Known rows, with every way that one mark hangs from another:
Z_353[Z_79 Z_583[Z_345[Z_843]] Z_744]: [-0.78  4.57  4.65 -2.16  2.94 -3.75 -6.00 -4.20 -2.65  2.36  0.63  2.17
 -3.41 -0.87  2.90 -0.61 -1.31 -1.51  3.84 -2.28]
Z_345[Z_79 Z_843]: [ 4.47  4.01  2.97 -1.98 -2.90 -2.06 -5.00  0.61  0.28  1.05  0.97  2.25
  2.66  3.06  2.48  0.52  0.63  0.89  1.60 -0.01]
Z_79[Z_353[Z_583 Z_744[Z_345]]]: [-0.99  1.96  3.40 -0.30  0.19 -0.06 -6.78 -4.35 -2.88  0.66 -1.51  2.30
 -0.74 -3.85  2.70  1.07 -2.33 -0.99  1.88  0.17]
Z_353[Z_79 Z_583[Z_345] Z_843]: [-0.08  4.46  3.89 -2.77  0.35 -4.04 -3.62 -4.43 -0.91  2.58 -0.89  3.21
  0.96  0.00  3.31  0.80 -0.39  0.25  1.19 -3.00]
Z_583[Z_345[Z_79 Z_843]]: [ 4.23  2.86  2.20 -3.93 -2.41 -2.00 -5.06 -0.69 -1.19  0.82  0.40  2.00
 -1.13 -0.05  4.20 -1.99  0.72  0.97  1.83 -1.02]
Z_79[Z_345[Z_583 Z_843] Z_353[Z_744]]: [ 3.52  4.07  3.21  0.06 -2.95  1.95 -6.19 -1.65 -2.34  0.01 -1.46  1.14
  1.79 -3.04  1.44  1.03 -0.72 -3.48  2.78 -2.53]
Z_345[Z_79[Z_353[Z_744 Z_843]] Z_583]: [ 2.26  1.66  1.85 -0.25 -5.03  3.24 -5.21 -2.93 -3.11  0.00 -1.04  2.75
  1.10 -1.52  1.44  2.68 -1.84  3.72  1.97 -1.74]
Z_79[Z_353[Z_583 Z_744[Z_345[Z_843]]]]: [-0.09  2.52  3.39 -0.53  0.50 -0.47 -7.02 -3.40 -3.09  0.54 -1.22  2.14
 -0.79 -3.30  2.43  0.90 -1.81 -1.48  2.15  0.25]
Z_79[Z_353[Z_583[Z_345] Z_843]]: [ 1.27  1.84  2.84 -1.64 -2.83 -0.57 -5.11 -3.95 -0.84  0.64 -2.29  2.71
  0.35 -2.47  3.53  1.31 -1.14 -0.56  1.50 -1.66]
Z_583[Z_345[Z_79[Z_353[Z_744]] Z_843]]: [ 3.60  2.07  2.26 -3.22 -2.53 -0.32 -6.14 -1.28 -1.65  0.23 -0.39  1.84
 -1.88 -2.27  3.97 -1.41  0.09  0.31  2.35 -1.96]
Z_466[Z_583[Z_345[Z_79[Z_353[Z_744]] Z_843]]]: [ 4.28  0.76  4.21 -1.74 -1.39 -2.08 -4.01 -0.46 -1.53  0.00  0.47  4.03
 -1.38  1.75  5.21 -0.77 -1.58  0.77  1.80 -1.27]
Z_79[Z_345 Z_353[Z_583 Z_843]]: [ 0.74  3.37  4.10 -1.13 -4.11 -0.21 -6.24 -3.84  1.06  1.46 -2.79  1.50
  4.76 -3.15  2.58  2.99  0.17 -3.55  0.74 -2.72]
Z_466[Z_583]: [ 3.59  1.45  4.84  0.18 -0.75 -3.47 -1.15 -1.19 -0.45  0.64  0.59  5.09
  1.69  5.23  4.92 -0.39 -3.21  1.10  0.90  0.55]
Z_744[Z_345 Z_353[Z_79 Z_583 Z_843]]: [-1.03  4.55  4.06 -2.79  5.15 -4.07 -1.47 -1.18 -5.06  1.98 -0.75  4.38
  3.76 -0.23  2.24 -1.09  2.83  0.87 -0.59  0.89]
Z_353[Z_583]: [ 0.61  3.47  4.06 -1.52 -0.95 -3.95 -4.75 -3.95 -0.41  2.32  0.35  2.41
  0.04  2.25  3.13  0.93 -1.19 -0.06  2.20  1.64]
Z_744[Z_345[Z_583]]: [ 2.00  3.76  1.63 -1.05  1.21 -1.25 -3.41 -1.96 -5.53  0.66 -0.02  3.12
  1.14 -0.76  2.59 -1.50 -1.20  2.56 -0.48  2.53]
Z_466[Z_583[Z_345[Z_79]]]: [ 3.70  0.52  4.22 -1.82 -1.91 -2.88 -2.95 -1.38 -0.57  0.58  0.55  4.26
 -0.46  2.75  5.85 -1.01 -1.85  2.17  0.98 -0.50]
Z_744[Z_345[Z_79 Z_583]]: [ 1.75  3.28  1.61 -1.69 -0.55 -0.53 -5.05 -1.89 -4.51  0.77  0.19  2.61
  1.76 -1.38  2.40 -0.30 -0.19  4.01 -0.75  2.14]
Z_345[Z_583]: [ 3.94  3.43  2.13 -0.10 -2.29 -0.68 -2.01 -2.53 -3.12  0.56  0.29  3.20
  0.31  2.50  2.27 -0.41 -2.28  2.63  2.09  1.23]
Z_353[Z_843]: [ 1.70  2.95  2.95 -1.27 -1.59 -1.18 -0.51 -1.63 -2.56  1.64 -0.97  4.65
  4.08  2.59  2.73  0.27 -2.34  0.66  0.16 -1.61]

Rows:
[ 1.21  5.82  4.32 -2.75  6.02 -5.44 -2.97  0.38 -4.17  1.43  0.39  3.24
  2.15  0.75  2.21 -2.10  3.88 -0.45  0.57  2.38] -> Z_744[Z_345[Z_843] Z_353[Z_79 Z_583]]
[ 1.17  6.72  5.36 -1.12  0.19 -5.30 -5.91 -3.56  2.45  2.69  0.07  1.21
  3.26  1.20  2.51  1.40  0.91 -2.81  1.96 -1.29] -> Z_353[Z_79[Z_345[Z_843]] Z_583]
[ 0.41  3.11  2.90 -2.90  3.81 -1.90  0.29  0.70 -6.80  1.20 -0.90  5.12
  4.07  0.26  2.50 -2.50  2.02  1.10 -1.17  1.25] -> Z_744[Z_345 Z_353[Z_843]]
[ 3.64  6.41  4.00  0.10 -0.57 -2.83 -3.25 -2.06  1.05  1.26 -0.27  2.09
  4.59  1.57  2.23 -0.15 -0.35 -1.26  1.43 -2.18] -> Z_353[Z_79[Z_345[Z_583 Z_843]]]
[ 0.71  3.04  4.30 -2.74  0.82 -3.08 -0.26 -0.96 -3.40  2.14 -0.42  4.50
  2.37  3.33  2.35 -0.23  1.73  0.13  1.75  0.58] -> Z_744[Z_353[Z_583 Z_843]]
[ 1.33  3.02  2.12 -3.20  1.38 -0.14 -1.37  0.55 -7.48  0.89 -0.47  4.38
  3.44 -0.51  1.59 -0.92  3.18  4.00 -0.87  1.42] -> Z_744[Z_345[Z_79 Z_583] Z_353[Z_843]]
[-1.06  2.38  2.22 -1.96  0.74  1.69 -3.09 -1.77 -8.68  1.74 -0.37  4.38
  1.52 -1.65  1.27  0.58 -2.35  2.23  0.05 -1.82] -> Z_353[Z_744[Z_345[Z_79 Z_583]] Z_843]
[ 4.93  5.64  3.17 -1.37 -2.67 -1.43 -3.94 -0.54 -1.40  1.39  0.21  1.48
  3.31  1.59  1.99 -0.14  0.70 -2.05  1.67 -0.63] -> Z_79[Z_345[Z_583 Z_843]]
[ 3.85  0.18  4.09 -1.44 -2.43 -2.17 -3.57 -1.72 -0.03  0.04 -0.06  4.11
 -0.46  1.46  5.85 -0.56 -1.88  1.86  1.04 -0.83] -> Z_466[Z_583[Z_345[Z_79[Z_353]]]]
[ 5.13  1.08  4.04 -1.71 -2.05 -2.60 -3.88 -0.29 -0.42 -0.06  0.32  3.89
 -0.61  2.21  5.53 -0.69 -1.01  1.09  1.36 -0.78] -> Z_466[Z_583[Z_345[Z_79[Z_353] Z_843]]]
[ 0.15  4.16  3.48 -2.13  5.00 -2.80  0.33 -0.03 -5.24  1.21 -1.12  5.05
  5.19 -0.07  2.37 -2.34  1.90  1.18 -1.27 -0.05] -> Z_744[Z_345 Z_353[Z_79 Z_843]]
[ 1.62  2.29  2.38  0.33 -0.02  1.31 -5.13 -2.24 -4.18 -0.49 -1.45  2.75
  0.02 -3.10  2.23 -0.20 -2.66 -0.42  1.78 -0.41] -> Z_79[Z_353[Z_744[Z_345[Z_583 Z_843]]]]
[ 2.82 -0.10  4.09 -1.64 -2.01 -1.22 -3.21 -1.57 -1.87  0.30 -0.26  4.65
 -0.61  1.11  5.37 -0.21 -2.35  1.64  1.11 -2.01] -> Z_466[Z_583[Z_345[Z_79[Z_353[Z_744 Z_843]]]]]
[ 0.29  1.71  2.23  0.08 -0.47  2.40 -3.84 -2.76 -5.31 -0.05 -2.25  3.81
  1.49 -3.54  1.99  0.73 -3.18  0.30  0.76 -1.88] -> Z_79[Z_353[Z_744[Z_345[Z_583]] Z_843]]
[ 3.86  5.01  1.61 -1.59  1.77 -1.91 -3.83  0.09 -6.07  0.50  0.64  2.78
  0.94  0.23  2.13 -1.80  0.00  1.46 -0.05  2.65] -> Z_744[Z_345[Z_583 Z_843]]
[ 0.16  1.48  2.79  0.46  0.07  1.15 -4.96 -3.19 -3.00 -0.15 -1.85  3.02
  0.80 -3.54  2.78 -0.22 -3.32 -0.56  1.28 -0.74] -> Z_79[Z_353[Z_744[Z_345]]]
[-0.68  4.74  4.19 -0.22  0.53  0.40 -1.85 -3.18 -3.94  2.19 -1.17  3.83
  4.28 -0.62  1.11  1.05 -2.61 -1.11  1.29 -5.64] -> Z_353[Z_79[Z_345[Z_583]] Z_744 Z_843]
[ 0.18  4.65  5.28 -2.26  1.33 -3.64 -0.92 -1.69 -1.18  2.45 -0.92  3.90
  4.84  2.03  2.19  0.21  2.63 -1.21  1.37 -1.55] -> Z_744[Z_353[Z_79[Z_345] Z_583 Z_843]]
[-0.33  1.65  3.77  0.17 -1.33  0.02 -6.15 -4.63 -1.33  0.71 -1.46  2.42
 -0.83 -2.16  2.70  1.53 -2.94 -1.27  3.03 -0.65] -> Z_79[Z_353[Z_583 Z_744]]
[ 2.42  1.10  2.00 -3.02 -3.83  0.08 -4.98 -2.79 -0.61  0.39 -1.41  2.49
 -0.23 -2.67  4.52 -0.75 -0.47  1.73  1.11 -2.33] -> Z_583[Z_345[Z_79[Z_353[Z_843]]]]
[ 5.03  1.43  4.18 -2.21 -1.59 -3.39 -3.25 -0.01 -0.88  0.43  0.96  4.12
 -0.63  3.44  5.53 -1.17 -0.96  1.38  1.29 -0.46] -> Z_466[Z_583[Z_345[Z_79 Z_843]]]
